Each row comes from the steps of one path. Every step used is in the known rows, and no mark comes twice. Write the path behind each row, first mark first.
Known rows
sipa > dapit > radaf > femuri: [ -8.2  -3.7  -8.3 -29.1  24.7  12.6 -28.1   1.4  -2.4  -8.2  15.5   7.0
  -5.8   7.2   4.3  -4.4  -5.7  39.7]
dapit > radaf > femuri > sipa: [  6.7   5.9 -12.0  -4.9   6.7 -13.1   2.0  -2.7  21.7 -12.0  -9.3  20.0
  -5.3  -8.1  -0.8  -0.3  -1.7 -41.9]
dapit > radaf: [-19.9   5.1 -30.5  -5.5  17.5 -16.4  16.5  -8.1  -0.3  -6.2  12.8  14.5
  -8.6  -4.6  14.3  16.5 -11.5  14.1]
radodin > sipa > femuri: [  8.6   3.7 -39.6  -4.6  -9.0  37.6  18.6  11.7 -10.4   6.3  -1.1  -3.9
  18.8  -2.0  -6.9   4.4  11.7 -14.5]
dapit > sipa > femuri: [-25.3   7.2 -52.9  17.4  -5.3  17.8 -18.8   0.0  -9.7  -3.3   4.9   1.7
  12.8  -5.2  16.3  -3.6   8.7 -38.9]
femuri > sipa > birim > radaf: [  3.3   4.1  -0.5   7.3 -10.4 -19.3  12.6   2.0  -0.9   4.4 -14.7  -9.1
   7.1  -3.4   0.3   3.3  -0.7 -53.9]
sipa > birim > radaf: [-15.6   2.2  -8.8   0.9   2.5  -8.4  14.5  -2.2 -11.6   5.7   0.2  -9.6
   0.6   4.6   4.3  -0.1  -1.2  -7.7]
birim > radaf > dapit > sipa > femuri: [-22.9  -1.1   6.2  38.5 -13.0  -2.4  -6.7  -5.4  13.0  -5.8   7.0 -19.3
   3.7  -4.1  11.2 -19.8   8.5 -21.5]
radaf > dapit > sipa > femuri: [ -0.4  -1.8 -24.6  33.4 -18.0  28.5 -23.4  -0.6  -0.3  -6.7   8.3  -3.7
   0.0   5.2  13.3  -8.0  10.1  -2.5]
radodin > sipa > dapit > radaf > birim: [ -0.9  -2.1  30.0 -22.6  15.7   4.1   6.0  -6.3  -3.2  -0.1  18.4   5.7
   2.7   4.9  -9.5   8.8   9.6  82.6]
birim > radaf > femuri: [ -2.0   1.7 -20.9  14.5  12.8 -10.1  15.3   0.2  13.9  -2.9  -8.6  -0.6
 -10.4  -5.2  -4.0  -2.5  -3.9 -34.8]
sipa > dapit: [ 11.1  -4.3 -45.0  -8.7   7.9  23.3 -19.0  11.2 -26.0   4.0  11.2  -2.8
  -4.6   8.9  12.6  24.6 -16.8  22.0]
birim > radaf > radodin: [-17.0   4.9  18.1   6.6  -7.5 -25.4  -3.7  -4.2   6.0   6.2  -6.6   4.5
 -10.4  -7.8   1.8   4.3 -17.3   8.5]
dapit > radaf > radodin > sipa > birim: [-11.4   5.2  54.9 -40.9  -8.2   4.7   3.7  -9.3  -6.5   5.7   5.7  21.2
  11.4  -1.2 -12.3  -9.5  12.3  73.3]
birim > radaf > dapit: [ 11.3  -6.5  -3.1  32.8  -2.0 -13.3  25.6  -1.6  11.9  -0.9   2.8 -13.0
 -19.4   2.7   6.1  10.0 -12.5   2.5]
birim > radaf > femuri > sipa > dapit: [ 14.9  -3.3   1.3  -0.5   2.0  -6.1 -18.3  11.3   9.6  -0.9 -14.8 -13.0
   1.1  -2.2  -6.6  -2.6  -8.9 -52.4]
femuri > sipa > birim > radaf > radodin: [ -0.8   5.9  47.9  -1.3 -28.3 -19.1 -20.3  -0.8   2.9   8.8 -19.5   0.6
   5.5  -2.5  -6.3  -9.1  -4.5 -17.1]

Which path is each row?
[ 28.2  -5.8  27.8  19.9 -21.8  -6.8   8.8   1.4   8.5   1.0 -12.1 -15.1
  -4.1   8.3  -3.4  -1.8   0.7 -19.5] -> femuri > sipa > birim > radaf > dapit
[-19.7  -2.2 -14.7 -25.1  22.3  -1.6 -13.5   0.7 -14.8  -4.1  23.0   2.7
  -3.9   2.9  16.2  14.0 -16.0  44.1] -> sipa > dapit > radaf
[-10.3  -3.2   2.0  43.1   0.1 -27.0  19.4 -10.4  13.5  -8.0   4.0  -3.6
 -12.6  -9.0  14.2   1.6  -0.3 -19.1] -> birim > radaf > dapit > sipa
[ 14.5   4.0 -14.6  19.3  -1.5 -22.2  12.7   3.4  23.7  -3.8 -24.2   0.4
  -5.2 -11.6  -7.4  -0.6  -3.5 -85.1] -> birim > radaf > femuri > sipa
[ 29.6  -2.3 -37.5  -0.3  -4.3  11.0 -18.6  15.1 -15.8   2.5  -5.0  -1.3
   1.7   2.4  10.8  27.5 -15.9 -24.9] -> femuri > sipa > dapit
[  6.8   0.0  15.5 -15.2   2.8  12.4  31.3   1.4   2.7   5.2  -9.9  -2.0
  11.4  -1.0 -24.1 -18.7  22.2 -12.5] -> radodin > sipa > birim > radaf > femuri
[-28.2   3.9   0.3   2.5   6.9  -6.4  -5.1 -10.7   3.0  -3.9  -4.0   2.4
   5.8  -2.9  -0.8 -27.2  19.0 -37.2] -> dapit > sipa > birim > radaf > femuri
[-10.0  -1.4   9.9 -16.6  17.7  -0.6 -24.5  -9.1  -5.9  -4.0  23.2   3.2
 -10.2  13.2   4.5   9.7  -4.9  81.5] -> sipa > dapit > radaf > birim
[ 19.6  -4.9 -29.2 -17.2   7.0  26.9  11.6  13.6 -23.3   7.6   6.9  -0.4
   8.7   1.1  -2.2  24.1  -3.3  22.0] -> radodin > sipa > dapit
[ -5.8   4.5  32.3  -1.3  -9.5 -20.7  27.8  -1.5   9.2  10.0 -11.4   6.8
   3.2 -16.6 -12.1   2.7  -3.6  12.1] -> birim > radaf > radodin > sipa
[ -2.1   0.2  -0.3  -6.5   5.2   6.6   0.9  -1.3   0.4   1.5  -6.5  -3.6
  -1.2   9.2  -9.9 -17.7   8.6 -13.6] -> sipa > birim > radaf > femuri
[ 12.4  -8.1  18.2  17.1  -8.8   4.0   8.1  -2.6  -1.6   2.2   4.9 -15.4
 -10.3  14.3  -1.1  -4.2  -0.5  25.8] -> sipa > birim > radaf > dapit
[ 36.5  -3.2 -28.1  -9.7  -2.8  26.1 -35.6  15.7  -4.4  -1.7 -11.6   3.6
  -0.6   5.9  -3.6   7.7  -5.9 -30.7] -> radaf > femuri > sipa > dapit
[ 11.8  -3.8 -29.0  35.1  -3.7   4.9   4.9  -6.0   0.5  -8.2   8.1  11.5
 -16.4   0.4  16.4  12.9  -0.8   0.3] -> radaf > dapit > sipa
[  7.1   4.5   7.2 -24.9  -1.1   3.0 -12.9  -3.8   7.3  -7.9  -8.0  15.0
   4.2   4.3  -5.9 -14.0   9.9 -18.3] -> dapit > radaf > femuri > sipa > birim
[ 21.7  -8.3  33.6   4.2 -10.4   9.3  40.9   0.0   0.7   5.9   1.4 -12.8
   2.8   5.7 -13.6  -5.5  13.8  26.1] -> radodin > sipa > birim > radaf > dapit
[ -3.9  -1.7  47.8 -19.1  -5.5  -4.6  -2.3   6.7  -4.6  12.6  -1.6  -6.4
   8.3  -7.2  -9.9   1.4  -8.2  41.9] -> birim > radaf > radodin > sipa > dapit
[-42.3   7.4  39.9   1.1 -13.2 -22.3 -23.8 -14.5  -4.9   4.7  -2.2   7.7
   5.3  -6.4   5.4 -19.0   6.5   8.5] -> dapit > sipa > birim > radaf > radodin
[  3.8  -3.5  11.0 -39.2  22.4  17.2   0.5   4.1  -0.8  -4.6  10.8   8.9
   9.2  -1.2  -9.9  -4.4   7.3  42.4] -> radodin > sipa > dapit > radaf > femuri
